What can hang from each mark:
K: H Q R U
R: C
E: S T
Q: F K L
C: H R
P: L
U: F
L: P T
F: Q R
M: S
T: F K L
H: C

Known rows, with every way that one mark hangs from another:
{U {F {Q K L} R}}: [0.304 -1.531 -1.860 2.879 -0.328 -1.242 -2.162 -1.314 -2.620 -2.876 1.458 1.897 0.946 -0.732 -3.838 1.261 0.387 1.751 -2.334 -1.213 -0.893 -0.230 -1.347 -0.636 -2.506 4.170 -0.885 2.075]
{T F {K H {Q {L P}} {R C}}}: [-2.889 -1.940 -1.165 -0.833 4.053 -0.990 -4.848 -3.107 -2.231 -4.459 -0.440 -2.456 0.122 -0.744 1.378 1.523 3.480 2.770 -0.109 5.540 -3.242 -1.435 1.022 0.295 -4.057 1.867 0.343 2.824]
{L {T F}}: [-1.296 -0.557 -0.449 1.167 0.042 0.875 -0.918 -1.417 0.876 -0.270 1.394 -1.448 0.821 0.991 -0.335 0.799 0.969 1.507 0.182 1.105 0.123 -0.033 1.207 0.539 0.495 0.944 -0.367 -0.906]
{E {T K}}: [-0.312 -1.876 -0.023 0.204 0.215 -0.151 -1.268 0.636 0.318 0.914 0.093 -0.001 1.182 -0.615 0.054 0.500 -0.190 -0.142 0.508 1.893 -2.649 -0.255 1.311 1.228 0.752 0.543 0.461 0.031]
{U {F {Q {L P T}} {R {C H}}}}: [0.433 -1.107 -0.265 3.612 -1.169 -0.455 0.862 -2.099 -1.713 -5.133 2.874 1.762 -0.917 2.907 -3.348 0.008 1.022 4.432 -2.072 1.772 0.242 0.532 -1.510 -0.181 -3.970 4.527 0.017 0.622]
{C H R}: [2.326 0.417 -1.814 1.814 1.955 -1.503 -0.277 -1.470 1.136 0.886 1.383 0.048 -2.975 -0.165 2.120 -0.712 -1.178 -0.252 -1.413 2.493 1.206 -0.263 2.915 0.415 -1.382 0.331 -0.884 -0.385]
{T F {K H R} L}: [-0.805 -2.032 -2.271 -1.022 3.201 -0.926 -4.579 -1.991 -1.991 -0.887 -2.821 -4.300 2.233 -1.217 1.098 0.515 3.264 0.037 -0.765 3.497 -2.390 1.232 4.331 0.464 -1.251 -0.069 0.435 0.915]
{K H {Q L} R U}: [-3.498 0.056 1.818 -0.600 6.902 -1.532 -5.065 -1.641 -0.783 -4.139 -0.931 0.491 0.990 -1.732 3.949 1.563 4.559 2.091 -1.919 4.723 -3.592 -3.219 0.389 0.218 -7.146 0.821 -0.864 3.134]
{T L}: [0.673 -0.653 -0.593 0.616 0.176 -0.359 -0.093 -0.428 -1.089 0.587 -1.361 -1.253 0.985 -0.217 -0.790 -0.222 0.742 -0.988 -0.747 -0.056 0.005 1.426 1.959 0.754 0.426 -0.704 0.500 0.282]
{U {F {Q {K {R C}}}}}: [-0.422 -0.257 -0.940 1.105 -0.784 -1.056 -1.018 -0.314 -1.240 -3.533 0.094 2.609 -0.985 0.462 -1.206 0.997 1.872 2.185 -1.672 0.880 -0.324 -0.921 -0.664 -0.015 -1.589 3.672 0.274 1.262]
{E S}: [-0.800 -0.807 1.103 0.718 -1.030 0.099 -0.559 1.196 -0.633 0.386 1.122 -0.130 1.365 0.279 1.454 0.039 -0.143 0.544 0.010 0.200 -1.595 0.016 -0.430 -0.667 -0.515 1.234 -0.827 0.524]
{U {F {Q L} R}}: [0.341 -0.731 -1.194 2.481 -0.639 0.195 -1.381 -1.158 -2.344 -3.345 0.629 1.350 1.048 0.367 -3.295 0.269 0.857 1.829 -1.751 -0.654 -0.406 0.316 -1.492 -0.702 -2.584 3.210 -0.859 1.211]
{E S {T F {K U} L}}: [-1.588 -3.635 -1.222 2.312 0.729 -0.597 -4.139 0.071 -1.716 1.455 -0.132 -2.332 3.199 -0.872 0.842 1.028 2.159 0.051 -0.368 3.967 -5.471 0.656 4.731 0.975 0.691 1.400 0.175 0.776]
{U {F {Q {K R} {L T}}}}: [-0.863 -0.297 -1.074 1.932 0.773 -0.329 -2.157 -1.264 -0.726 -3.579 1.990 1.377 1.569 -0.635 -1.148 2.151 0.818 2.452 -2.334 0.425 -1.361 -0.615 -1.192 1.025 -2.861 3.886 -1.332 1.355]
{E S {T F {L P}}}: [-1.761 -2.567 1.668 2.180 -0.243 0.606 -0.737 1.582 -2.640 1.158 1.693 -2.898 2.554 0.599 -0.568 -0.946 1.044 1.567 -0.444 2.295 -4.054 2.034 2.821 0.934 -0.598 1.186 -1.335 0.877]
{U F}: [-0.313 1.030 -0.572 1.355 -1.401 0.631 -0.396 -0.911 0.434 -1.960 -0.196 -0.475 0.442 0.062 0.003 0.306 0.312 0.249 -1.241 0.251 -0.625 0.246 -0.729 0.509 0.078 0.845 -0.989 -0.563]
{M S}: [0.563 -0.931 0.772 1.299 -1.042 -0.164 -1.427 -1.198 0.209 0.752 -0.694 0.783 1.498 -0.650 0.782 -0.575 -1.168 -0.162 -0.645 0.542 -0.761 1.022 0.371 -0.052 0.873 -0.169 -1.538 1.097]
{T {F R} {K Q}}: [-1.555 -2.597 -2.175 1.159 1.851 -0.186 -3.590 -2.505 -1.471 -1.881 -0.748 -1.707 0.339 -1.015 -1.109 1.748 2.116 0.025 0.580 1.918 -1.006 -1.084 2.340 -0.266 -0.755 2.258 0.969 0.795]
{K {Q L} {R C} U}: [-3.002 -0.341 -0.332 0.652 4.444 -1.667 -3.905 -2.264 -1.015 -4.181 -0.552 2.696 -1.175 -1.074 2.466 1.916 3.928 2.546 -1.121 4.429 -2.216 -3.469 1.063 0.828 -4.465 1.632 0.977 2.560]
{Q {K R}}: [-1.100 -0.592 -0.337 -0.380 2.235 -1.975 -1.837 0.171 -0.636 -0.326 0.743 0.817 -0.073 -1.652 0.748 1.244 0.413 1.043 -1.019 0.139 -1.130 -1.151 0.828 0.381 -1.521 1.556 -0.352 1.039]
{L P {T {F {Q {K H U}} R}}}: [-2.820 -2.402 2.135 1.147 2.822 -1.198 -0.551 -0.449 -2.194 -3.277 2.736 -0.191 0.193 2.810 -2.873 1.017 3.011 4.774 -1.034 2.246 -1.813 -0.553 -0.095 -1.764 -4.792 3.507 -0.164 0.573]
{K H Q}: [-1.660 0.039 2.890 -0.418 2.660 -0.104 -1.731 -0.261 0.054 -2.234 -1.249 -0.216 0.371 -0.067 2.112 0.410 2.669 0.211 -0.527 2.314 -0.959 -1.888 -0.579 -0.193 -3.851 0.384 -0.395 2.038]
{P {L {T {F Q} {K H R U}}}}: [-3.311 -2.663 -0.223 -1.106 3.910 0.651 -2.875 -1.039 0.809 -2.244 -1.113 -0.763 1.536 1.620 0.957 0.559 4.265 1.322 0.936 4.218 -1.294 -0.558 1.976 -0.390 -2.515 0.429 -0.297 1.500]
{F {Q {K {H C}} {L T}} R}: [-1.351 -2.166 0.704 2.320 1.053 -2.490 -2.210 -1.605 -2.274 -1.848 1.642 2.218 2.360 2.120 -2.988 1.041 0.587 3.866 -1.112 -0.680 -1.302 -1.682 -1.184 -0.840 -4.697 3.948 -0.007 2.619]
{R {C H}}: [1.622 -0.581 -1.088 1.102 -0.860 -1.493 0.650 -1.192 0.068 -0.393 0.352 1.234 -2.677 1.131 0.558 -0.541 0.408 0.969 -0.505 2.230 1.114 -0.369 1.294 0.416 -0.317 1.014 1.573 0.611]
{T F K L}: [0.618 -2.288 -4.262 0.692 0.283 -0.215 -2.944 -2.469 -1.621 0.641 -1.891 -4.197 1.525 -1.242 -1.353 1.051 1.086 -1.698 0.089 1.515 -1.168 1.908 4.208 0.966 2.493 -0.139 1.182 0.036]
{P {L {T K}}}: [-1.721 -2.082 -0.747 -0.086 0.469 0.802 -0.223 -0.847 2.236 -0.031 -0.286 -0.473 1.516 1.299 0.108 0.601 0.180 -0.710 1.658 0.952 0.330 0.410 0.346 0.714 1.087 -0.865 -0.289 0.202]
{L P {T {F Q R}}}: [-1.761 -1.668 1.679 1.224 0.516 1.101 1.461 -0.257 -1.894 -2.767 2.894 -0.600 0.119 3.273 -3.854 -0.210 1.497 3.844 0.175 0.769 0.364 0.893 -0.368 -1.111 -2.718 2.881 -0.082 -0.648]
{K H {Q F {L P T}} {R C}}: [-3.882 -0.705 2.695 0.721 4.958 -1.714 -3.319 -1.714 -2.157 -6.500 1.154 0.106 0.246 0.141 1.544 0.945 2.956 5.810 -2.192 3.960 -2.929 -1.640 -2.058 0.472 -6.923 3.105 -0.501 3.794]

Rows:
[-2.578 -1.723 -0.738 1.770 1.663 -0.479 -1.766 -1.985 1.035 0.299 0.112 0.139 0.638 3.049 -0.326 -0.134 1.211 1.422 0.669 1.671 0.485 -1.151 1.847 -0.040 -1.290 0.685 -1.667 2.091] | {P {L {T {F {Q {K {H {C R}}}}}}}}
[-2.799 0.359 1.243 2.383 1.085 -1.288 -1.590 -2.324 -2.528 -5.215 -0.207 0.712 1.617 3.426 -1.511 -0.107 2.529 4.278 -1.975 2.031 -3.648 -1.028 -1.909 -1.144 -6.192 2.457 -0.759 1.356] | {K {H C} {U {F {Q {L P}} R}}}
[-0.857 -1.339 -1.677 0.128 3.306 -1.403 -2.096 -2.716 -1.043 -4.038 0.664 -0.363 -1.496 -0.996 1.733 1.539 1.100 1.641 -0.368 4.624 -1.870 -1.215 0.838 1.625 -3.785 2.259 1.165 2.014] | {T {K {Q {L P}} {R {C H}}}}
[-2.453 -2.500 -0.100 1.379 0.962 0.881 -0.568 -1.239 0.681 0.038 0.420 -0.522 1.158 1.857 -1.563 -0.441 1.629 1.259 1.050 0.466 1.227 0.553 1.481 -0.413 -0.051 0.071 -1.117 0.595] | {P {L {T {F R}}}}
[-0.906 -3.740 -3.743 1.243 1.367 -1.351 -2.888 -2.576 -3.952 -3.587 0.789 0.170 -0.929 1.058 -4.273 1.285 2.533 3.199 0.131 3.128 -2.239 -0.234 1.232 -1.628 -1.728 3.210 2.171 1.484] | {T {F {Q {L P}} {R C}} {K U}}
[-0.952 -2.323 -0.057 1.995 -0.750 0.156 -0.301 -1.036 -1.263 -2.037 1.295 1.537 -0.544 3.219 -3.198 0.172 2.539 3.512 0.326 1.127 1.450 -0.419 1.023 -1.059 -0.969 3.143 1.454 0.114] | {L {T {F Q {R C}}}}
[-4.312 0.607 2.060 0.927 4.829 -1.638 -3.858 -2.384 -2.877 -5.324 -0.341 -1.633 1.871 -0.358 2.010 0.280 1.502 4.347 -1.864 2.270 -4.399 -1.434 -1.644 0.971 -7.117 2.211 -1.316 4.078] | {K {H C} {Q F {L P}} R}
[-1.723 -0.660 -1.777 2.666 2.450 -2.185 -3.225 -3.430 -1.329 -2.917 2.051 -2.453 1.600 0.769 -0.181 0.994 -2.193 4.010 -1.537 1.866 -3.706 0.313 -1.281 0.690 -2.784 1.971 -1.404 1.278] | {Q F {L P {T {K {H {C R}}}}}}
[1.108 -1.842 -1.286 2.828 0.224 -2.882 -1.163 -1.210 -2.537 -1.931 0.646 1.117 -1.960 0.049 -1.754 -0.717 0.189 3.071 -1.840 0.270 0.045 0.179 0.640 -0.829 -1.431 3.320 1.485 1.780] | {Q {F {R {C H}}}}
[-2.281 -4.644 0.579 2.214 1.991 -1.854 -5.055 0.303 -2.820 0.554 -0.450 -2.022 3.627 0.049 0.489 0.351 3.606 1.636 -1.021 4.498 -5.959 0.067 4.559 -0.521 -2.115 2.062 -0.073 1.501] | {E S {T {F R} {K H U} L}}
[-2.140 -0.972 -1.611 1.396 2.846 -0.951 -3.193 -3.938 -1.775 -1.927 -2.188 -4.827 0.812 1.280 0.728 0.547 1.867 0.187 -0.085 4.421 -2.620 -0.007 3.747 1.059 -2.224 -0.002 -0.103 1.093] | {T F {K {H {C R}} Q} {L P}}
[-2.310 -1.611 -0.502 0.811 0.603 1.582 -0.423 -1.147 1.669 0.405 0.283 -1.220 1.146 1.433 -0.373 -0.202 1.320 0.175 1.312 0.979 1.036 0.606 1.311 0.495 1.046 -0.773 -1.259 0.646] | {P {L {T F}}}
[-2.347 -2.573 -0.809 -0.349 1.457 0.869 -2.158 -1.739 1.691 -0.276 -0.806 -2.429 2.121 1.275 0.524 0.428 1.783 0.024 1.472 2.602 -0.404 0.470 1.284 0.114 0.297 -0.768 -0.819 0.983] | {P {L {T F {K H}}}}
[-2.002 -2.021 -1.650 -1.382 5.089 -0.691 -4.531 -1.740 -2.932 -3.977 0.088 -2.330 1.026 -0.568 -0.063 1.338 3.647 2.786 -0.646 5.036 -4.157 -0.385 1.217 -0.864 -4.682 1.813 0.033 2.119] | {T {F {Q {L P}}} {K H R U}}
[-1.406 -4.113 0.464 1.338 1.502 -0.421 -4.339 1.052 -2.596 0.122 -0.868 -1.695 3.487 0.344 0.473 0.461 3.880 0.821 -0.514 4.822 -5.493 0.346 3.976 -0.165 -1.743 2.142 0.272 2.196] | {E S {T {F Q} {K H U} L}}
[0.560 -0.424 -2.376 2.104 -0.833 -0.520 -1.939 -1.283 -1.461 -2.365 1.230 1.016 0.964 -1.298 -2.538 1.633 -0.013 0.707 -1.822 -0.613 -1.058 -0.084 -1.567 0.336 -1.111 3.067 -1.158 2.089] | {U {F {Q K L}}}
[-0.293 -1.514 -0.099 -0.793 3.338 -1.918 -3.184 0.125 -2.366 -1.804 0.782 1.334 1.142 -1.415 -0.553 0.986 1.506 1.960 -1.655 0.950 -1.736 -1.104 -0.629 -0.568 -4.781 2.569 -0.715 3.810] | {F {Q {K H R} L}}
[-0.801 -2.759 -2.005 3.689 1.965 -3.584 -3.973 -2.032 -2.602 -1.498 3.302 0.629 1.859 -2.237 -3.168 2.247 -1.260 3.699 -2.613 -1.992 -2.049 -0.387 -0.997 -0.045 -1.966 4.297 -0.801 2.749] | {Q {F R} K {L T}}
[-2.027 -2.246 -0.355 1.065 0.680 0.135 -0.181 -1.771 -0.902 -2.269 2.337 -2.662 0.811 1.979 -2.421 1.062 0.359 2.927 0.616 1.562 -1.240 0.878 0.616 -0.417 -0.938 2.074 0.103 -1.588] | {L P {T {F R} K}}
[-0.162 -1.772 -0.803 2.206 -0.097 -2.388 -1.505 -0.644 -2.933 -2.101 -0.005 1.507 -1.056 0.221 -2.535 -0.395 0.434 3.389 -1.369 -0.722 -0.290 0.077 -0.381 -1.214 -0.673 2.773 1.258 1.537] | {Q {F {R C}}}
[-1.848 -3.413 2.124 2.044 1.929 -1.195 -4.510 1.166 -2.348 -0.805 -1.011 -1.909 3.833 -1.533 1.815 0.716 1.805 0.478 -1.308 3.250 -5.696 0.123 1.710 1.018 -2.479 2.535 -0.324 3.448] | {E S {T {K H {Q F}} L}}
[-2.103 -2.566 2.008 1.306 0.408 0.251 -2.392 1.545 -0.157 -0.139 0.803 0.281 2.276 -0.751 2.220 1.220 0.693 -0.070 0.632 2.900 -4.376 -1.427 0.851 1.025 -1.069 2.399 -0.220 1.486] | {E S {T {K Q}}}
[-0.870 -0.451 -3.201 2.555 1.309 -2.385 -3.824 -2.541 -0.668 -1.764 1.310 0.511 0.958 -2.479 -0.628 2.840 0.270 1.001 -2.455 0.824 -3.265 -1.357 -0.232 0.728 -1.223 2.051 -1.176 1.663] | {Q {K {U F}} L}
[0.191 -0.863 -0.229 2.164 -2.346 -0.243 0.284 -0.602 -1.913 -3.909 -0.323 3.087 -1.192 2.467 -3.247 -0.346 2.061 2.515 -1.215 0.244 0.888 -0.260 -1.168 -1.350 -1.636 3.428 0.775 0.443] | {U {F Q {R C}}}
[0.274 -2.400 -0.714 0.687 0.381 -0.546 -1.428 0.249 -0.742 1.327 -1.100 -1.099 2.025 -0.803 -0.627 0.342 0.364 -1.117 -0.098 1.944 -2.581 1.111 3.197 1.917 1.117 -0.054 0.908 0.255] | {E {T K L}}
[-2.431 -1.512 -0.467 0.516 5.018 -1.984 -4.712 -2.192 -2.233 -4.785 -0.254 -2.020 1.009 -2.080 0.748 2.379 1.739 1.807 -1.497 3.851 -5.140 -1.205 -1.163 -0.048 -4.412 1.973 0.104 3.237] | {T {K H {Q F {L P}} U}}
[-2.137 -1.381 -1.573 1.348 1.544 -0.571 -1.302 -2.523 2.676 -3.160 -0.525 0.794 -0.486 1.690 2.247 0.964 2.556 1.361 -0.273 4.729 -0.625 -0.604 1.843 1.363 -1.289 0.860 0.289 0.167] | {P {L {T {K {R {C H}} {U F}}}}}
[-1.446 -1.757 0.164 2.946 1.884 -1.396 -1.293 -1.434 -3.007 -3.282 3.480 -0.831 1.434 0.006 -3.370 0.532 -1.196 4.851 -2.006 -0.867 -2.054 1.295 -2.289 -0.248 -3.208 3.178 -1.061 1.390] | {Q {F R} {L P T}}
[-1.468 -0.668 0.087 2.743 -0.204 -1.740 -1.267 -1.917 -3.233 -4.138 1.263 0.666 1.706 1.941 -3.557 0.468 0.376 3.856 -2.110 -0.316 -2.550 -0.288 -2.525 -0.709 -4.925 4.008 -1.345 2.191] | {U {F {Q {K {H C}} {L P}} R}}
[-1.583 -0.048 -0.045 1.079 1.691 -2.619 -3.050 -1.075 -0.009 -2.140 -0.161 0.226 0.603 -0.724 0.965 1.846 2.098 1.266 -2.452 2.043 -3.084 -1.853 -0.345 -0.494 -2.617 1.591 -0.963 1.140] | {Q {K H {U F}}}
[-3.161 -3.055 -0.311 1.498 2.628 0.331 -5.758 -0.247 -1.528 -0.752 1.371 -1.504 3.118 -2.528 2.609 1.591 1.862 1.316 -0.018 4.389 -5.627 -1.396 2.705 1.611 -2.299 3.041 -1.167 2.639] | {E S {T F {K {Q L} R}}}
[-2.266 -1.550 -0.322 2.617 2.456 0.209 -3.195 -2.902 -0.835 -2.342 1.521 -0.339 1.352 -0.546 -0.888 1.858 1.840 1.927 -0.546 1.361 -0.579 -1.527 0.756 0.661 -2.813 2.509 -0.561 1.597] | {K {Q {L {T {F R}}}}}
[1.679 -1.240 -2.054 3.446 -1.331 -1.072 -0.815 -2.173 -2.112 -3.767 0.947 2.359 -1.219 1.251 -2.863 -0.228 1.122 2.629 -2.145 1.147 0.540 0.069 -0.423 -0.449 -2.766 4.063 0.450 1.671] | {U {F {Q L} {R {C H}}}}
[-0.494 -1.735 -3.330 0.491 0.355 -0.226 -4.260 -3.194 -2.021 -1.280 -1.293 -2.467 2.448 0.758 -1.249 0.856 1.101 0.987 0.697 2.088 -2.532 -0.253 0.973 -0.108 -1.101 1.598 0.649 2.305] | {T {F {Q L}} {K {H C}}}
[-4.012 -1.832 -1.107 0.737 1.608 0.053 -2.692 -3.094 1.862 -0.840 -1.583 -1.981 2.432 2.703 1.225 0.747 2.301 0.937 1.522 3.273 -1.892 -0.825 1.913 0.509 -0.262 -0.783 -0.182 0.787] | {P {L {T F {K {H C} U}}}}
[-0.541 -0.220 -0.676 0.723 1.661 -1.028 -3.327 -0.876 -1.693 -3.479 0.520 0.732 1.528 -1.209 -0.424 1.190 1.741 2.019 -2.680 0.987 -2.287 -0.683 -1.424 -0.051 -4.155 3.129 -1.595 2.754] | {U {F {Q {K H R} L}}}
[-2.822 -3.271 1.111 0.287 0.937 -1.030 -4.530 0.802 -1.429 -0.381 0.316 -0.868 2.026 0.210 2.892 0.080 2.913 2.912 0.100 5.264 -5.094 -1.007 2.567 -0.074 -1.771 2.460 -0.135 1.790] | {E S {T F {K H {R C}}}}
[0.328 -1.493 -1.345 -0.259 0.395 -0.473 0.381 -0.853 -1.741 -0.861 -0.757 -3.096 1.006 0.135 -1.610 0.382 -0.280 -0.896 0.071 1.088 -1.495 2.434 1.330 0.843 0.399 -0.351 1.004 -0.317] | {T K {L P}}
[-1.670 -1.302 -0.254 1.523 1.513 -0.174 -2.234 -1.538 0.535 -2.953 0.223 -0.723 1.125 -0.734 0.363 2.523 0.265 0.744 -0.229 1.309 -1.486 -0.920 -0.451 1.031 -0.632 2.500 0.759 0.607] | {L {T {K {Q F}}}}
[-3.548 -1.764 0.758 3.533 3.827 -2.248 -2.531 -2.466 -2.708 -5.899 2.116 1.539 -0.487 0.453 -1.732 1.957 2.202 5.253 -2.011 2.588 -2.791 -1.909 -1.404 -0.063 -4.943 3.903 0.595 2.473] | {K {Q {F {R C}} {L P T}} U}
